Each row was made from one path, in order. Every step used is in the known rows, and no mark comes twice. Write each row's path.
Known rows
Z > L: -2.872; 0.651; 2.023; 4.328; -0.534; 0.005; -3.114; -0.190; -1.093; -0.634; 0.811; -3.578; 2.302; -0.200; -4.621; 0.185; 3.171; -0.570; -2.528; 3.188; -0.153; 2.782; -1.380; 2.875
D > J > F > R: -0.056; 1.323; -0.931; -5.241; 1.622; -0.749; 1.769; 0.607; -2.274; -2.111; 2.255; -1.067; 2.337; -0.238; -0.784; 1.686; -2.723; -1.839; -0.996; -4.434; 0.364; -0.961; -6.502; -0.119
F > J: -1.073; 0.190; -1.166; -4.116; -1.174; 3.168; 0.860; 2.176; -1.004; -1.346; 0.335; 2.424; 1.389; -1.209; -3.176; 1.235; -3.280; 0.332; -0.274; -3.011; -1.960; 0.025; -0.480; -1.036
F > A > B: -2.834; -1.567; 1.553; -1.095; 1.155; 1.887; -2.680; 0.672; -0.181; 0.964; -1.420; -1.384; 0.152; -2.468; 0.692; 3.730; -0.170; -1.550; 1.490; 1.491; -0.856; 4.417; -2.430; -3.422
A > F > J > D: 2.015; -0.843; 1.915; -5.581; 1.156; -2.056; 1.267; 1.356; 1.917; -6.983; -0.100; -0.486; 1.101; 0.892; -0.981; 0.335; -2.215; -1.389; -2.101; -3.370; -0.534; 0.303; -0.802; -2.339
J > F: 2.110; 0.753; 3.253; 0.002; 1.789; -4.404; -0.927; 0.344; 3.082; -1.666; 2.785; 2.273; 2.162; -0.198; -0.305; 1.126; 1.754; 0.274; 1.391; -2.305; 1.925; -0.918; 0.553; -1.344
Z > D > J > F > A > B > U: -3.170; 2.891; 4.332; -5.107; 2.867; -3.415; -3.874; -2.511; -3.387; 1.564; 0.810; -4.022; -1.141; -3.894; -2.166; 3.415; -1.242; -0.356; -4.509; -2.451; 0.354; 6.856; -2.611; -0.747
R > F > A: -0.642; -1.047; 4.528; 0.645; -0.796; -1.874; 0.587; -0.709; 3.986; 0.035; -3.104; -1.560; 1.082; -3.588; -2.584; 4.883; 1.220; -1.510; 1.165; -1.332; 2.445; 0.687; 1.931; 0.152
D > U > B > A: 1.711; -0.960; -0.766; -3.595; -2.198; 0.396; 0.549; -4.552; -1.755; 2.082; 3.936; 3.005; -6.288; 3.369; 3.005; 4.388; -1.367; -4.414; -2.199; -1.779; -1.996; 3.302; -2.531; -0.392
A > B: -0.793; 0.687; 1.250; -0.139; 2.210; 2.647; -0.884; -0.006; -0.764; 0.775; 2.242; -1.188; 0.146; -0.047; 3.361; 0.357; 0.099; -2.305; -0.544; 0.674; -1.064; 2.767; -2.267; -0.697
B > A > F > J > D: 1.867; 1.406; 4.308; -5.375; 0.582; -0.338; 0.309; -2.772; 1.615; -1.792; 0.264; 0.052; -0.198; 2.423; 0.316; 0.219; 0.498; -2.770; -1.999; -4.502; 0.899; 4.398; -1.656; -5.199
R > F: 1.153; 0.583; 3.904; 1.389; -0.198; -1.905; 2.249; -1.221; 3.659; -0.323; -0.581; -1.137; 1.316; -1.673; -0.902; 2.154; 1.450; -1.744; -0.175; -1.922; 2.456; -0.956; 2.408; 2.352
A > B > U: -0.370; 3.946; 3.446; -0.617; 3.200; 1.076; -0.559; -1.841; -0.256; 2.762; 1.773; 0.530; -1.859; -1.889; 2.392; -0.322; -1.200; -3.108; -0.833; -0.115; -1.803; 5.716; 0.031; -1.322
B > U > D > J: 1.541; 3.010; -1.475; -5.420; 0.445; -1.617; 0.769; -1.206; -0.579; 3.849; -1.691; 1.274; -4.450; -0.087; 0.722; 0.060; -5.496; -2.877; -3.351; -0.445; -2.617; 4.577; 1.361; 0.792
D > Z: -0.029; -0.464; -0.562; -2.751; 3.786; 0.135; 0.240; -1.166; -0.052; 0.290; 1.728; -2.126; 0.521; 0.927; 1.802; 1.642; 0.270; 0.438; -0.131; 2.006; 0.097; -1.116; -1.097; 2.203
U > D: 2.298; -2.122; -2.799; -2.784; -0.390; 0.698; -0.594; 1.527; 2.376; 2.404; -0.884; 1.213; -2.076; 1.537; 1.379; 1.326; -1.961; -0.962; -2.360; 1.621; -1.675; 1.304; 1.019; 0.419
R > F > A > B > U > D > J: -0.094; 0.732; 3.644; -3.178; 0.842; -1.201; 0.637; -1.113; 2.594; 2.688; -2.683; -2.080; -1.092; -3.441; 0.337; 5.398; -2.318; -4.759; -1.327; -1.111; 0.131; 5.030; 0.439; 0.423
Z > D > J > F > A: -3.149; 0.685; 2.287; -4.684; 1.060; -3.896; -3.888; -1.376; -3.379; 0.175; -0.082; -4.461; 0.055; -2.892; -3.370; 3.542; -0.390; 1.335; -4.141; -2.348; 1.337; 3.432; -3.053; -0.164
B > U: 0.278; 4.097; 2.683; -0.756; 1.008; -1.969; 0.480; -2.379; 0.566; 2.362; -0.597; 2.079; -2.403; -2.211; -1.410; -0.790; -1.526; -1.003; -0.520; -0.869; -0.777; 3.589; 2.846; -0.547
U > B > A > F: 3.462; 0.379; 2.590; -1.036; 1.045; 0.072; 1.169; -1.815; 1.765; 1.119; 4.655; 1.150; -1.300; 3.116; 3.357; 1.686; 0.417; -2.362; -2.268; -1.816; -2.332; 5.151; -0.729; -2.704
U > B > A > F > J: 3.035; 0.375; 1.996; -3.072; 0.314; 1.764; 1.672; -0.638; 1.345; 0.627; 4.796; 2.469; -0.495; 2.545; 1.788; 2.420; -1.407; -2.294; -2.394; -3.407; -3.394; 5.315; -1.112; -3.395
D > U > B: 1.336; -2.193; -2.480; -3.112; -1.798; -0.463; 1.092; -2.304; -1.985; -0.282; 3.839; 2.707; -5.749; 2.276; 2.393; 4.447; -2.795; -3.393; -2.040; -0.463; -2.921; 0.826; -1.847; 1.681
U > B > A > F > J > D > Z: 1.822; -0.769; 2.954; -6.408; 1.842; 1.126; 0.533; -0.909; 1.297; -1.148; 5.302; 1.836; -1.209; 3.071; 4.335; 3.297; -0.472; -2.828; -3.083; -3.193; -1.197; 5.130; -0.881; -1.853

Write each row's path
-0.160; 0.723; 5.143; -1.758; 4.556; -3.315; -4.687; -0.298; 3.590; 1.696; 2.164; -0.037; 1.171; -2.020; -1.243; 5.275; 1.585; -1.817; -0.321; 1.665; -0.065; 6.063; -0.816; -1.634	J > F > A > B > U > D > Z > L
2.319; -2.256; -3.308; -5.110; 2.658; 0.747; -0.530; 0.460; 1.899; 2.576; 0.398; -0.468; -1.713; 2.253; 2.919; 2.797; -1.869; -0.441; -2.282; 2.978; -1.493; 0.632; 0.363; 2.185	U > D > Z
-0.884; -0.866; 4.216; -5.633; 0.457; -0.152; 1.431; 0.358; 2.863; -3.547; 0.197; 0.342; 1.415; -2.237; -0.713; 4.196; -0.297; -2.198; -1.318; -4.308; 3.560; -0.905; 2.577; 2.950	R > F > J > D > Z
-2.407; -0.445; 5.405; -3.278; 0.067; -0.192; -0.084; 0.166; 2.364; -3.928; 0.618; -1.418; 2.568; -2.163; -3.235; 4.057; 1.355; -2.559; -2.651; -2.690; 3.521; 0.547; 1.856; 4.454	R > F > J > D > Z > L
0.899; 3.446; 1.378; -5.335; 4.005; 1.600; 0.103; -0.379; 0.247; 2.690; 2.921; 0.968; -1.288; -1.426; 2.272; 1.918; -3.872; -4.776; -2.663; -2.255; -2.478; 5.740; -3.392; -1.598	A > B > U > D > J > F > R
-0.936; 2.514; 1.856; -5.052; 2.127; -3.672; -0.894; -0.382; -1.911; 0.165; 0.489; -0.800; 0.000; -1.563; 1.221; 2.623; -3.090; -3.025; -0.062; -2.395; -0.336; 3.919; -3.466; -1.559	D > J > F > A > B > U
-1.821; -0.153; 0.541; -3.358; -0.425; -1.992; -2.554; -4.971; -3.475; 0.668; 0.505; -3.085; -4.738; -1.244; -3.340; 3.373; -0.232; 0.300; -5.157; -0.575; -0.146; 2.206; -2.027; 1.137	Z > D > U
2.557; -2.096; 0.455; -7.110; 0.307; -2.174; 1.718; 0.376; 0.897; -7.132; 2.182; 1.053; -1.941; 2.339; 0.571; 2.749; -3.691; -3.242; -3.393; -3.741; -2.412; 1.072; -1.649; -1.274	A > F > J > D > U > B
1.515; 3.462; 1.681; -4.451; 3.533; -1.044; -0.735; -0.585; 0.356; 3.203; 2.424; 0.897; -2.322; -0.289; 3.918; 1.037; -3.246; -4.349; -2.673; -0.739; -2.185; 6.149; -0.837; -0.593	A > B > U > D > J > F
-1.119; -0.589; 5.240; 0.661; 0.700; -0.220; 0.011; -0.618; 3.591; 0.591; -1.544; -2.398; 1.351; -3.798; -0.444; 5.132; 1.190; -2.976; 1.107; -0.701; 1.794; 2.498; 0.337; -0.291	R > F > A > B
-3.875; -2.131; 3.386; -3.091; 2.125; -1.187; -3.971; -0.445; -0.715; -3.685; 1.346; -3.041; -0.130; 0.750; 1.524; 1.695; 3.864; -1.624; -3.074; 2.007; 4.129; 1.649; -0.008; 4.270	J > D > Z > L
-3.438; 0.921; 2.813; -4.905; 2.282; -2.554; -4.188; -1.317; -3.857; 0.472; 1.078; -5.093; 0.245; -3.000; -1.655; 3.671; -0.505; 0.200; -4.334; -1.973; 0.701; 4.956; -4.224; -0.644	Z > D > J > F > A > B
-0.074; -0.786; 4.584; -6.182; -2.609; 0.375; 1.577; -1.768; 2.090; -1.963; 1.813; 3.169; -2.498; -0.609; 0.499; 5.756; -0.603; -5.174; -2.657; -6.784; 2.522; 2.257; 1.796; 1.171	R > F > J > D > U > B > A
0.350; -0.989; 3.759; -0.839; 1.156; -4.392; -2.520; 0.848; 3.419; -1.170; 0.297; 1.987; 2.086; -2.049; -1.752; 3.799; 1.548; 0.538; 2.692; -1.644; 1.781; 0.897; -0.108; -3.476	J > F > A
1.314; 0.561; 4.400; -2.738; 2.887; -3.375; -3.022; 0.531; 4.158; 1.735; 0.888; 2.723; -0.107; -2.533; 0.231; 4.349; -0.160; -1.762; 1.131; -0.813; -0.033; 5.258; 0.656; -4.113	J > F > A > B > U > D
-1.432; -3.113; 0.911; -5.989; -1.879; -2.594; -1.686; -2.042; -1.397; -4.282; -0.239; 1.391; -5.769; 1.564; 3.098; 2.306; 0.073; -3.973; -2.029; -1.999; 3.318; -0.024; -0.460; 1.543	J > D > U
-0.997; -0.490; 4.597; -4.196; -1.359; -0.294; 1.440; 1.130; 2.960; -3.709; -0.842; 1.414; 1.051; -2.513; -1.632; 3.242; -0.332; -2.454; -1.317; -5.320; 3.678; -0.384; 3.143; 1.845	R > F > J > D
1.139; 0.793; 2.609; -1.425; 2.684; -0.266; 0.487; 0.735; 2.958; -2.126; 3.599; 2.146; 3.634; -1.798; -3.053; 2.393; 0.919; -0.078; 1.106; -4.423; 1.524; -1.413; -3.357; -2.583	J > F > R
-3.411; 1.164; -0.032; -4.170; 0.408; -1.065; -2.217; -1.880; -5.566; 0.892; -0.044; -5.602; -1.239; -1.646; -2.008; 1.013; -1.532; 1.064; -5.766; -1.158; 0.027; 2.925; -2.930; 2.053	Z > D > J
-0.615; 0.088; -0.189; -4.615; 0.484; -4.117; -0.702; 0.622; -1.867; -1.551; -0.520; -1.424; 1.042; -0.325; 0.058; 2.898; -2.279; -1.395; 0.417; -2.264; 0.717; 0.582; -3.818; -0.821	D > J > F > A
-2.671; -1.737; 0.287; -8.844; 0.835; 2.126; -0.806; 1.942; -1.110; -3.951; 0.869; 1.810; 0.163; -0.516; 0.380; 2.602; -1.898; -0.591; -1.486; -2.956; 1.538; 0.148; 0.152; 0.747	F > J > D > Z
1.937; 3.285; -0.134; -6.301; 1.866; -1.281; 1.169; -0.830; 1.009; 2.849; 0.269; 2.426; -2.406; -1.179; -1.099; 1.503; -4.973; -2.958; -2.997; -2.876; -1.987; 3.944; -0.815; -0.765	B > U > D > J > F > R
2.837; 0.248; 0.828; -1.405; 3.525; 0.327; 3.536; -0.539; 2.494; -3.948; 1.065; -3.140; 2.691; 0.130; -2.878; 0.321; -1.396; -1.165; -1.171; -1.972; -2.069; -0.594; -5.113; -3.267	A > F > R
1.345; -1.544; -2.322; -6.628; 1.018; -1.258; -1.642; 2.241; 0.273; 1.442; -0.042; -0.449; -1.206; 1.226; 3.119; 3.910; -3.835; -3.239; -2.221; -0.085; -1.605; 3.570; -3.299; -0.808	U > D > J > F > A > B
3.657; -0.691; -0.020; -3.838; -0.818; -1.414; 1.636; -5.021; -0.567; 0.347; 3.976; 1.281; -5.861; 4.318; 3.067; 4.102; -1.613; -4.735; -2.680; -1.666; -2.927; 3.165; -3.307; -1.332	D > U > B > A > F
1.291; -2.851; 2.516; -6.478; -0.862; -2.851; -0.807; -3.539; -0.018; -3.851; 2.522; 1.792; -6.364; 3.677; 5.282; 3.232; 0.269; -5.586; -3.774; -3.036; 1.798; 3.264; -1.160; -0.500	J > D > U > B > A > F
-0.988; -3.019; 1.975; -6.478; -2.217; -1.101; -1.952; -2.907; -1.290; -2.027; 2.664; 3.361; -6.985; 2.827; 5.368; 3.820; 0.502; -5.237; -2.931; -2.953; 2.677; 3.501; -0.436; 0.451	J > D > U > B > A
-0.121; -0.518; 4.525; -0.885; 2.664; -2.730; -2.949; 0.985; 2.958; -0.868; 1.448; 1.048; 2.081; -2.010; 0.190; 3.996; 1.833; -0.937; 2.552; -1.275; 1.212; 2.767; -1.418; -4.041	J > F > A > B
1.501; 2.424; 0.572; -6.007; 1.000; -3.995; -0.687; -0.752; 1.248; 3.447; -1.977; 2.316; -3.379; -1.440; -0.510; 2.598; -4.555; -2.537; -1.941; -1.086; -1.679; 5.284; 1.415; -1.132	B > U > D > J > F > A
0.960; 0.091; 2.367; -3.952; 0.359; -2.220; -1.661; -6.125; -2.013; 1.181; 3.509; -2.559; -5.281; 1.030; -1.143; 4.386; -0.082; -1.451; -6.710; -1.782; -1.614; 5.567; -2.671; -0.794	Z > D > U > B > A > F
3.532; 2.279; 3.635; -0.957; 1.613; -1.590; 1.017; -4.409; 2.056; 1.101; 0.327; -2.094; -0.227; 3.009; 0.828; -0.726; 1.747; -2.210; -1.316; -1.772; 0.037; 3.836; -2.214; -4.757	B > A > F
